In the rows, 100 means zero.
Known rows, with every step that occurs:
gatuma -> piga -> zape -> lofuz -> lapi: [81 119 116 120 101 78 98 122 121 80 109 87 84 118 74 92 107 104 130 106 80 141 150 88 83 116 126 107 85]
lapi -> lofuz -> sudeku -> piga: [82 106 136 122 125 165 104 80 90 123 109 97 111 93 82 122 89 96 98 106 101 101 103 99 97 78 58 115 91]
sudeku -> piga -> gatuma -> roba: [119 92 128 98 89 88 96 109 97 107 84 114 106 105 104 100 99 152 101 75 106 120 93 119 124 134 88 64 98]
zape -> lofuz -> sudeku -> piga -> gatuma: [115 94 108 155 59 104 96 101 88 96 118 90 96 85 97 140 124 101 84 97 102 91 93 80 80 89 105 102 102]
lapi -> lofuz -> sudeku: [78 120 106 126 116 161 110 60 84 110 112 96 111 96 81 125 91 44 93 123 101 98 87 98 106 66 93 109 87]
zape -> lofuz: [92 127 71 116 90 87 102 87 94 79 109 80 111 128 101 140 118 58 99 139 78 84 85 93 105 96 124 81 82]
vudo -> sudeku -> piga -> zape: [95 87 96 118 148 93 125 129 112 104 63 120 104 96 94 82 81 97 120 86 125 93 105 94 98 98 61 120 131]
sudeku -> piga -> gatuma: [108 99 100 102 74 90 116 107 101 109 92 97 105 105 120 118 101 122 99 87 92 88 93 101 99 116 84 64 108]
gatuma -> piga -> zape -> roba -> sudeku -> vudo: [108 77 133 45 113 103 69 100 106 109 137 121 89 96 108 59 83 132 115 118 90 128 100 108 85 92 109 131 87]
roba -> gatuma -> nefa: [101 111 52 61 83 81 134 97 105 87 82 78 100 85 135 69 101 86 71 109 83 113 83 105 115 129 121 64 106]
vudo -> sudeku: [92 119 80 107 139 106 120 92 95 99 72 119 102 108 97 126 88 46 110 124 130 92 80 103 115 91 87 73 115]
rebuf -> nefa: [81 113 77 79 109 143 123 95 91 94 64 89 116 126 89 136 87 75 89 122 80 81 86 122 109 111 96 72 97]
gatuma -> roba -> sudeku: [100 114 109 42 105 102 78 96 87 119 80 130 107 123 95 96 101 98 89 106 114 116 80 126 137 87 89 79 99]
gatuma -> roba -> sudeku -> vudo: [114 85 121 48 94 112 76 95 94 135 104 116 109 88 99 101 91 116 94 143 114 117 78 118 128 96 95 86 85]
vudo -> sudeku -> piga: [96 104 106 105 143 104 115 113 102 112 70 121 101 101 99 119 85 100 113 109 131 96 98 106 107 97 52 80 120]
sudeku -> piga -> zape -> roba -> gatuma: [102 88 108 60 121 72 104 93 105 82 115 102 91 90 117 56 89 142 106 59 74 87 106 115 83 132 99 122 107]
lapi -> lofuz: [84 129 93 104 114 138 122 66 92 100 109 88 120 121 99 129 83 55 108 135 75 90 89 94 118 90 100 74 81]
zape -> roba -> sudeku -> piga -> gatuma -> lofuz: [128 84 94 60 66 97 62 87 78 107 137 103 84 116 124 123 106 129 91 93 100 70 113 96 107 92 118 73 100]
piga -> gatuma -> roba: [114 107 101 97 81 86 100 90 89 94 85 111 106 109 105 105 103 99 97 89 107 119 76 118 130 123 124 57 92]
lofuz -> sudeku -> piga -> gatuma -> nefa: [106 82 90 119 70 108 118 110 103 115 80 91 86 71 119 72 104 118 73 72 111 123 92 99 91 108 84 88 121]
gatuma -> lofuz: [97 115 60 94 90 108 97 81 93 90 87 73 114 123 99 137 121 59 90 137 101 68 99 103 133 96 124 83 77]
piga -> zape -> roba: [85 108 82 85 132 88 101 71 102 81 104 101 98 123 100 63 92 81 117 77 81 82 90 118 94 105 112 116 96]
piga -> gatuma: [104 118 73 103 66 92 122 89 96 95 95 91 108 110 119 124 106 68 96 104 94 83 79 94 103 109 118 55 104]
lofuz -> sudeku -> piga -> gatuma: [103 96 115 125 80 117 107 97 90 119 91 104 99 77 101 115 108 108 85 73 119 94 89 100 83 92 75 95 114]
nefa -> rebuf: [75 169 79 82 114 100 107 99 120 111 84 104 148 122 107 105 89 63 95 120 95 85 52 114 111 82 94 61 85]
sudeku -> vudo: [95 92 89 88 91 110 114 80 109 119 107 83 118 88 110 119 93 86 103 154 91 86 80 103 103 110 97 84 78]
vudo -> sudeku -> piga -> zape -> lofuz -> lapi: [89 97 102 143 132 78 110 131 122 95 100 101 79 96 73 105 83 99 138 98 116 104 160 76 75 111 89 107 124]
roba -> gatuma: [95 123 79 64 89 90 122 88 96 90 94 94 110 92 119 111 108 76 84 110 87 84 83 106 109 118 111 74 99]

Rows:
[108 99 95 104 59 99 99 103 107 116 109 71 88 98 95 137 106 125 106 98 107 82 163 93 99 129 113 54 96] => sudeku -> piga -> gatuma -> lofuz -> lapi
[114 82 106 79 151 74 111 102 104 80 105 128 77 75 115 63 72 121 119 63 112 95 107 104 85 123 95 119 126] => vudo -> sudeku -> piga -> zape -> roba -> gatuma
[78 91 113 119 117 116 108 109 107 115 74 102 107 85 76 75 108 102 96 65 112 94 99 108 80 85 58 154 116] => lofuz -> sudeku -> piga -> zape
[93 79 95 125 103 124 91 105 101 105 79 82 110 85 75 94 122 97 88 85 120 78 114 98 100 79 91 164 99] => gatuma -> lofuz -> sudeku -> piga -> zape
[106 104 47 98 61 85 137 98 106 92 78 81 100 104 138 79 97 80 82 100 88 113 79 97 111 122 128 50 108] => piga -> gatuma -> nefa
[86 102 109 90 85 79 91 135 118 113 117 94 86 108 83 97 96 117 114 94 87 96 161 80 76 88 88 115 114] => roba -> sudeku -> piga -> zape -> lofuz -> lapi
[112 108 99 102 83 60 105 128 107 50 114 91 99 98 113 90 120 100 98 109 70 129 101 81 94 116 150 125 86] => roba -> gatuma -> piga -> zape -> lofuz
[92 108 117 142 107 102 85 114 98 74 100 103 95 102 76 92 126 79 98 101 98 135 94 86 85 76 121 154 84] => gatuma -> piga -> zape -> lofuz -> sudeku
[98 77 89 154 82 112 98 90 105 95 123 75 108 60 84 106 114 64 99 138 100 90 89 77 74 79 132 160 84] => piga -> zape -> lofuz -> sudeku -> vudo
[101 131 75 97 75 82 126 132 132 116 81 90 126 100 141 64 80 127 86 90 93 115 67 99 102 112 95 41 107] => sudeku -> piga -> gatuma -> nefa -> rebuf
[119 108 104 61 67 90 86 102 82 113 93 125 100 108 111 101 100 95 84 91 115 117 77 110 128 95 118 61 104] => piga -> gatuma -> roba -> sudeku
[86 85 127 107 144 112 83 78 101 103 104 113 86 89 81 56 97 119 104 49 103 91 99 123 72 93 68 155 108] => lofuz -> sudeku -> piga -> zape -> roba
[92 113 65 128 93 76 111 100 107 69 99 77 111 121 98 105 113 58 105 113 76 82 92 80 95 93 133 120 90] => piga -> zape -> lofuz
[122 89 137 148 74 99 72 102 83 96 107 108 92 85 87 120 123 133 85 86 118 128 89 99 107 104 111 102 94] => zape -> lofuz -> sudeku -> piga -> gatuma -> roba
[112 95 99 71 42 101 83 118 101 132 118 86 85 99 102 136 104 123 95 99 115 80 168 85 101 100 104 55 112] => roba -> sudeku -> piga -> gatuma -> lofuz -> lapi
[106 76 80 59 118 64 116 104 114 80 105 89 80 83 134 10 81 151 95 56 70 114 110 112 89 147 108 114 113] => sudeku -> piga -> zape -> roba -> gatuma -> nefa
[92 119 93 35 116 99 77 69 85 112 121 119 89 130 110 101 94 81 95 103 94 83 86 120 104 76 93 77 101] => zape -> roba -> sudeku
[96 72 103 109 128 119 67 74 96 92 108 95 87 93 78 80 114 114 98 70 112 74 119 113 91 89 99 159 92] => gatuma -> lofuz -> sudeku -> piga -> zape -> roba
[97 110 98 123 102 77 98 123 109 62 98 93 103 128 92 94 120 90 114 117 75 126 100 87 98 98 129 125 83] => gatuma -> piga -> zape -> lofuz
[105 84 130 54 115 90 83 130 104 121 70 129 111 112 86 56 93 146 99 65 112 119 100 118 121 93 68 126 116] => gatuma -> roba -> sudeku -> piga -> zape
[130 84 126 117 120 88 101 119 95 105 73 136 92 90 103 108 82 130 112 82 146 129 91 107 125 125 82 64 119] => vudo -> sudeku -> piga -> gatuma -> roba
[93 91 102 111 99 134 81 91 86 114 84 86 104 90 82 130 128 98 78 112 126 79 109 107 115 83 80 121 90] => gatuma -> lofuz -> sudeku -> piga
[107 112 127 43 121 84 84 79 91 72 124 120 82 103 123 85 103 125 99 98 79 129 93 124 103 133 118 78 81] => zape -> roba -> gatuma -> piga
[113 88 155 139 100 148 89 83 81 115 115 116 101 82 86 109 86 130 95 80 114 135 99 104 116 101 89 99 91] => lapi -> lofuz -> sudeku -> piga -> gatuma -> roba
[80 103 105 126 99 77 107 121 127 97 107 76 89 110 77 96 100 120 125 89 80 100 159 88 73 118 96 108 101] => sudeku -> piga -> zape -> lofuz -> lapi
[126 90 84 72 40 103 83 115 90 113 105 91 104 108 120 138 113 110 79 111 107 69 113 81 118 84 108 73 107] => roba -> sudeku -> piga -> gatuma -> lofuz
[102 90 89 150 129 77 115 132 110 79 87 107 99 106 94 107 93 87 121 106 112 96 108 73 93 92 94 127 118] => vudo -> sudeku -> piga -> zape -> lofuz
[84 107 80 149 98 103 101 92 97 79 102 86 103 96 77 102 123 45 93 104 100 90 85 85 81 68 126 153 96] => piga -> zape -> lofuz -> sudeku
[101 74 124 145 93 113 83 110 107 91 123 90 99 67 83 96 117 99 104 136 98 132 94 81 77 84 124 163 71] => gatuma -> piga -> zape -> lofuz -> sudeku -> vudo
[118 96 115 53 82 93 78 93 89 117 131 121 82 115 126 102 89 131 98 75 90 85 100 102 87 93 87 67 114] => zape -> roba -> sudeku -> piga -> gatuma
[99 85 106 103 172 88 103 97 108 91 94 129 84 106 95 67 71 114 131 70 115 92 104 109 86 103 73 121 120] => vudo -> sudeku -> piga -> zape -> roba
[94 89 118 128 105 171 109 56 91 127 135 84 113 63 90 130 83 66 100 159 99 99 85 89 95 75 97 115 72] => lapi -> lofuz -> sudeku -> vudo
[102 95 95 88 84 80 92 136 103 99 106 97 107 119 101 100 105 104 100 100 82 85 107 75 91 72 88 131 112] => roba -> sudeku -> piga -> zape -> lofuz
